What can hang from each mark:
gepe: nasazik
pivo: dibi gine zusop
dibi: pivo zusop
nuda: nasazik
netinu: bebe
zaruloz: zusop
bebe: gine zure
gine: nuda pivo
zure: nuda
nasazik: nuda

Every row comes from one small tree of marks. The marks that hang from a mark follow it in brackets, in alphabetical order. Every link used is in the known rows. Which tree was each row made from?
Known rows:
nasazik(nuda): [ -7.8   2.5  -0.5  -2.7  -4.2  -1.1  11.3   7.2  13.3   4.4  13.0   2.6
   5.6  -1.8  28.5  -3.2 -16.8  -0.9  -9.8  21.0 -31.4  -9.0  16.1  -5.7
   0.5   6.0   2.4  -9.1]
bebe(gine(pivo) zure(nuda(nasazik))): [ -4.7   0.2 -13.0  -0.4 -13.4  26.8  -3.4  10.8  15.2   2.4   3.8  -8.0
   0.0  -1.3  11.1   7.6   6.3  -3.7  -5.8  -0.4  15.5 -25.1  -0.1  -2.5
   3.1   0.2   1.2  -3.2]
zure(nuda): [  6.9   8.5   2.7   0.7 -13.5   6.0  56.3   2.4  24.8  -0.9   5.5  -4.6
   0.5  -4.5  23.5  -3.3  -3.9  -2.7  -0.8 -12.8 -27.7 -15.1   7.2 -16.1
   2.6   9.7 -13.8  -2.8]
netinu(bebe(zure)): [  0.1   6.3   4.7  -4.4 -16.4   7.6  30.2  -1.5   8.9  -1.0  -4.3  -3.8
  -3.5  -1.5  25.3  -2.6   3.8  -4.2   1.7  -8.0 -22.9 -32.2   3.6  -3.9
   4.1   8.4   5.2  -0.8]
zaruloz(zusop): [  8.6   5.6  -2.8   1.9 -11.4   9.2  10.2  -1.5  14.0  -7.1   4.4  10.1
  -4.9  -6.0  30.8 -27.4  -1.6  -2.0  -4.5   4.2 -37.4 -13.8  17.7 -12.1
  12.4   2.0  -1.0 -11.0]
pivo(dibi gine(nuda) zusop): [ 20.7   2.9   9.8   2.6  11.4   1.1  11.1   9.3  -1.9   8.0  28.3 -16.0
  -5.5  15.0  22.6  31.4  10.9 -10.2  21.7 -43.5  12.3  33.5   0.5  -3.5
  12.3   5.6 -24.0  -5.4]
pivo(gine(nuda(nasazik)) zusop): [ 11.7   0.6  -1.2   1.0   8.3  -0.5   8.3 -10.9   8.5  12.6  27.4 -17.9
  -5.0  14.2  14.4   8.9   2.6 -10.7  19.3 -15.7 -13.9  22.6   0.9 -10.7
  -0.2  12.4 -10.5  -3.1]
bebe(zure): [ -3.1   3.2  -1.3  -1.5 -12.3  19.6   7.0 -16.1  15.5  -0.4  -5.8  -1.4
  -8.6   3.5  31.6   8.4  -1.5  -8.2 -13.7 -11.3 -11.0 -34.4   7.9  -4.9
   6.7   4.0  -3.6  -8.0]
pivo(dibi zusop): [ 11.7   6.7   9.0   4.0   4.3  13.8  31.8   0.2   5.5  -1.9  21.4  -4.9
  -3.0  10.1  29.1  30.1   1.9  -8.5  10.5 -34.8  -0.8  13.6  10.8  -0.3
  14.1   5.9 -19.2  -7.6]
netinu(bebe(gine zure)): [ -4.3   3.3   1.6  -4.0 -18.7   9.1  24.4  12.3   3.7   0.0   0.2  -3.0
  -7.5  -5.4  20.9  -0.1   7.4  -0.7   6.5   1.1  -9.6 -33.6   0.1   3.2
  -1.6   2.7   7.6  -2.3]
gepe(nasazik(nuda)): [ -7.2  -4.6  -4.0  -5.0   4.8   4.1  19.0  12.5  18.5   4.7  15.1  -1.7
  -4.4  -9.6  20.5 -12.8 -18.4  -3.8  -4.3  -5.2 -32.8 -15.3  17.5 -12.5
   1.9  13.9   8.4  -3.4]
gine(nuda): [ -3.6   1.2   1.3  -6.3   0.4   1.9   9.9  -0.3  15.4   5.1   8.3  -6.0
   6.7  -1.6  27.7 -10.0  -8.3  -3.0  -3.9   0.6 -34.9 -15.6   6.7 -19.7
   5.9   6.6  -3.6  -9.9]
bebe(gine(nuda pivo)): [ -6.7   0.8  -7.9  -0.9  -1.9  10.2 -22.1  19.7   6.0   7.1  13.4  -3.4
   5.8  -4.0  17.3  -2.0   0.0   4.0  -6.4  10.2  -9.1 -15.2   7.2  -8.4
   2.2  -1.7   5.0 -10.8]
pivo(dibi gine(nuda(nasazik)) zusop): [ 16.0   0.5   5.3   3.9  14.9   1.7  14.2   9.1   2.2   7.1  30.4 -21.3
  -2.1  16.4  14.7  23.8   7.9 -13.4  24.2 -32.7  10.6  36.2   0.0  -5.4
  13.6   7.2 -21.8  -5.0]
netinu(bebe(gine(nuda) zure)): [ -3.6   1.4   2.8  -8.8 -14.9   7.5  18.4  14.8   2.9   3.8   2.7  -6.1
  -1.3  -6.6  21.2  -3.1   6.5  -0.5  10.0   2.1  -9.6 -31.3  -4.2  -1.3
  -1.8   2.5   8.7  -2.3]
netinu(bebe(gine(nuda pivo(dibi zusop)))): [  2.2   5.1   3.5  -3.4  -5.4   3.0  12.1  24.9  -1.7   3.9  14.7  -6.8
   6.3  -4.0  16.3   2.2   8.8   2.8  13.2  -5.6 -10.7  -6.8   1.0  -3.4
   3.9   4.2   6.8  -1.7]
gine(nuda pivo(zusop)): [  7.3   5.2  -3.2  -4.5   7.2  11.2 -31.0 -11.5   7.8  13.3  19.0  -7.9
  15.1   7.1  22.7   8.4   0.4  -1.1  -1.6 -18.0 -20.8   8.0   7.5 -19.3
   9.3   9.4   4.4  -4.6]
dibi(pivo(gine zusop)): [  9.4   1.4   6.8   5.2  -6.2  -0.3  -2.1 -26.5   4.4   5.4  26.8  -4.2
 -16.1   7.8  13.2  17.2   7.1   0.7  -1.3 -16.9 -20.6   8.3   7.5 -12.3
  10.9  -0.3 -19.5   0.1]
bebe(gine(pivo(zusop)) zure(nuda)): [  5.1   3.3  -7.1  -1.4 -15.0  30.0  -7.2   4.1   8.2   7.3   8.3  -4.2
  -4.7   1.3  18.8  24.7  10.9  -2.1   1.1 -20.3  21.3 -16.6  -1.9   1.9
  -0.9   0.5  -0.8  -1.2]
dibi(pivo zusop): [ -5.3  -0.5  11.7   1.4 -15.5  -1.4  22.0 -44.1   6.8  -0.1  24.5   9.2
 -13.6  -5.7  12.7   5.6  -3.6   1.7 -13.9  16.0 -33.5  -7.5  13.7 -18.3
  12.5 -12.6 -13.8   7.6]

Write each row's tree:
[ -4.2  -0.2  -4.0  -1.7  11.9   7.6 -12.4   2.8  10.4   3.5  18.0 -12.2
  20.2   3.1   9.2  -1.8  -2.5  -5.4  -7.8   6.5 -11.9  10.0  10.3 -21.9
  24.0   1.2  -0.9  -2.3]
gine(nuda(nasazik) pivo(dibi(zusop)))
[  0.1   3.0  -8.5  -0.8 -17.3  27.2  -7.9  11.4  11.0   4.3   1.5  -3.2
  -3.8  -2.6  18.4  15.5   9.3  -0.5  -7.5 -11.3  16.7 -27.6  -0.1  -0.2
   1.9  -1.4   0.4  -3.5]
bebe(gine(pivo) zure(nuda))
[ -2.9  -5.1   9.1   0.4  -7.6  -9.7  10.3 -36.9   4.1   5.6  31.2  -2.4
 -13.2  -0.8   2.8   1.5   1.5  -1.6  -4.6  17.6 -26.7   8.7   6.7 -21.8
  12.1 -11.2 -15.8   9.4]
dibi(pivo(gine(nuda(nasazik))) zusop)
[  8.7  -1.0   7.3   0.2  -2.6  -1.9  -7.1 -24.8   3.2   9.0  29.6  -6.4
 -10.9   7.0  14.3  14.2   6.5   0.6   2.6 -17.0 -21.0  10.6   2.6 -17.4
  10.6  -0.8 -18.4   0.3]
dibi(pivo(gine(nuda) zusop))
[ -4.4  -4.7  -9.7  -5.6   1.7  27.9 -30.1  11.5   2.4   7.8  14.1 -11.9
   5.1   5.4  15.1  18.5   7.1  -6.6   3.2  -7.7  26.5  -8.8  -3.2  -0.3
   9.2  -2.6   2.0  -7.0]
bebe(gine(nuda(nasazik) pivo(dibi zusop)) zure)
[ 20.9   6.3   8.8   9.8   6.3   4.5  18.9   7.8  -0.3   2.8  24.8 -11.9
 -13.0  16.2  21.5  36.5  12.7  -9.9  16.5 -44.4  14.2  28.9   6.6   3.5
  12.5   6.0 -24.7  -5.8]
pivo(dibi gine zusop)
[-11.8  -4.6 -13.9  -5.1  -3.8  24.4 -34.6   9.3   7.8   7.5   5.4  -9.3
   3.9   0.6  14.1   1.1   2.6  -4.0  -8.2   9.4  11.0 -26.1  -0.7  -4.9
   5.5  -2.5   8.6  -8.3]
bebe(gine(nuda(nasazik) pivo) zure)
[  5.8  -2.7   4.2   0.9   0.1  -2.1  -5.2 -23.6   6.4   7.8  31.6 -10.3
  -8.2   7.8   8.6   8.2   4.2  -1.8   3.8  -8.1 -22.3  12.7   3.2 -18.5
  11.8   0.4 -17.0   1.1]
dibi(pivo(gine(nuda(nasazik)) zusop))
[  0.7  -3.0  12.6  -0.2 -10.4 -10.3   6.1 -37.4   1.9   6.6  29.5   1.0
 -15.7  -1.9   7.9   7.3   3.7   0.6  -6.2   9.8 -25.1   6.4   6.0 -20.2
  10.7 -12.0 -16.5   9.7]
dibi(pivo(gine(nuda)) zusop)
[  9.5   1.5  11.9   3.6   3.4  -7.1  19.3   9.9  -0.3   3.5  21.1 -10.1
  -8.0   5.6  17.5  19.7   7.0  -8.2   7.0 -15.2   5.9  18.7   4.5  -8.0
  14.2  -4.1 -21.6  -2.1]
pivo(dibi(zusop) gine(nuda))
[  4.3  -1.2   7.3   3.9   7.2  -7.7  23.4   8.2   3.3   2.0  23.0 -14.9
  -4.1   6.6  10.0  10.4   3.7 -11.2   9.4  -4.6   3.6  20.9   4.7 -10.4
  16.6  -2.7 -20.7  -1.1]
pivo(dibi(zusop) gine(nuda(nasazik)))
[  2.5   8.5   1.2   7.4  -0.5  10.6  -6.8  -0.6   6.6  -2.2  11.0   1.4
   5.2   3.4  18.7  15.6   3.5  -0.9 -18.1 -10.3  -8.2   0.9  19.9  -9.4
  20.7  -0.8  -5.1  -2.7]
gine(pivo(dibi(zusop)))
[ -6.2   0.9 -12.2  -2.5   9.1   7.8 -24.2  -0.3  17.7   6.8  11.2 -13.4
  21.9   3.7  10.9 -16.1  -5.7  -3.4 -12.0  10.3 -30.9  -4.1  10.4 -25.0
  16.2   8.9   7.4  -6.8]
gine(nuda(nasazik) pivo)
[ -1.8   2.7  -0.3  -6.7 -12.9  10.9  -3.2  14.4   1.6   5.1   1.4  -5.7
   3.2  -4.7  18.8  -0.9   9.2   1.7   5.4  -1.1  -6.1 -27.6  -2.5  -2.4
   1.9   2.8  13.0  -1.5]
netinu(bebe(gine(nuda pivo) zure))
[ -8.7  -4.3  -4.8  -7.9 -10.3  19.9  -9.2   8.3   6.6   6.6   4.0  -4.5
  -6.0  -2.8  25.9   5.5   1.3  -3.8  -2.3   2.6   8.0 -33.2  -3.4  -1.1
  -2.2  -3.9   0.9 -10.6]
bebe(gine(nuda) zure)
[  0.6  -0.9  11.7   5.2 -13.7  -7.8  13.4 -38.1   2.2   3.1  27.9   4.1
 -20.9  -1.4   7.8  10.4   4.2   0.7  -9.8  10.1 -24.1   3.6  10.8 -16.0
  11.2 -12.1 -18.1   8.9]
dibi(pivo(gine) zusop)
[ -4.8   0.6  -1.8  -6.2  -8.5  11.8   3.0  21.2   1.4   2.3   4.3 -10.4
   6.7  -3.6  13.9  -1.4   9.1  -1.6   7.5   0.0   0.1 -21.9  -2.9  -2.8
   7.8   2.7   9.3  -1.5]
netinu(bebe(gine(nuda(nasazik) pivo(dibi)) zure))
[  3.0   3.5   2.7  -1.9   6.7   7.5 -19.9   1.8   4.7   5.5  15.6  -5.7
  15.0   1.5  20.1   9.4   1.9  -1.5  -9.7  -8.7  -9.4   7.1  10.1 -18.8
  21.2  -1.3  -3.2  -3.3]
gine(nuda pivo(dibi(zusop)))
[ -9.3  -5.2  -8.7  -4.5  -2.3  23.4 -26.2  10.5   3.4   5.2  10.3  -8.8
   3.0   0.3  13.0  12.9   5.8  -5.8  -4.9   5.6  23.7 -16.2  -1.1  -2.8
  11.1  -7.5   2.5  -5.2]
bebe(gine(nuda(nasazik) pivo(dibi(zusop))) zure)
[ -1.3   1.3  -6.8  -1.7   0.1  12.9 -22.6  13.6   2.8  10.1  20.1  -4.4
   5.2  -0.9  18.0   6.6   2.9   3.0   1.4   1.0  -5.8  -3.9   5.6  -6.2
  -0.3   0.3   4.1  -8.7]
bebe(gine(nuda pivo(zusop)))
[ -1.1   6.9   1.8   2.1 -10.4   3.4  18.2  29.5   1.0  -1.9   7.6  -3.2
   1.8  -6.0  15.6  -0.8   8.7   4.0   4.6   0.9 -13.3 -17.0   7.7   0.1
   5.8   2.8   6.3  -3.4]
netinu(bebe(gine(pivo(dibi))))
[ -5.6   1.1  -4.3  -6.5 -10.0  10.6   1.2  13.5   4.2   4.5   3.0  -9.5
   5.4  -3.8  13.1  -5.7   8.2  -0.8   5.5   6.1  -7.6 -25.9  -2.3  -4.1
   2.7   4.1  13.5  -0.5]
netinu(bebe(gine(nuda(nasazik) pivo) zure))
[ -1.2   4.7   2.2  -3.0  -6.8   1.5  11.7  30.8   0.3   2.4   9.6  -6.3
   7.6  -7.0  16.0  -3.5   7.2   4.1   7.4   0.7 -14.4 -14.1   2.5  -4.7
   4.8   2.6   6.7  -3.7]
netinu(bebe(gine(nuda pivo(dibi))))
[  2.7   4.8  -2.2  -3.4 -15.4  14.7  22.8  12.3   7.0   3.2   6.8  -8.7
   1.4  -2.5  11.5   3.2  11.5  -1.8  13.4  -6.7  -1.2 -18.0  -3.8  -0.7
  -0.6   7.0   8.0   3.9]
netinu(bebe(gine(pivo(zusop)) zure(nuda(nasazik))))
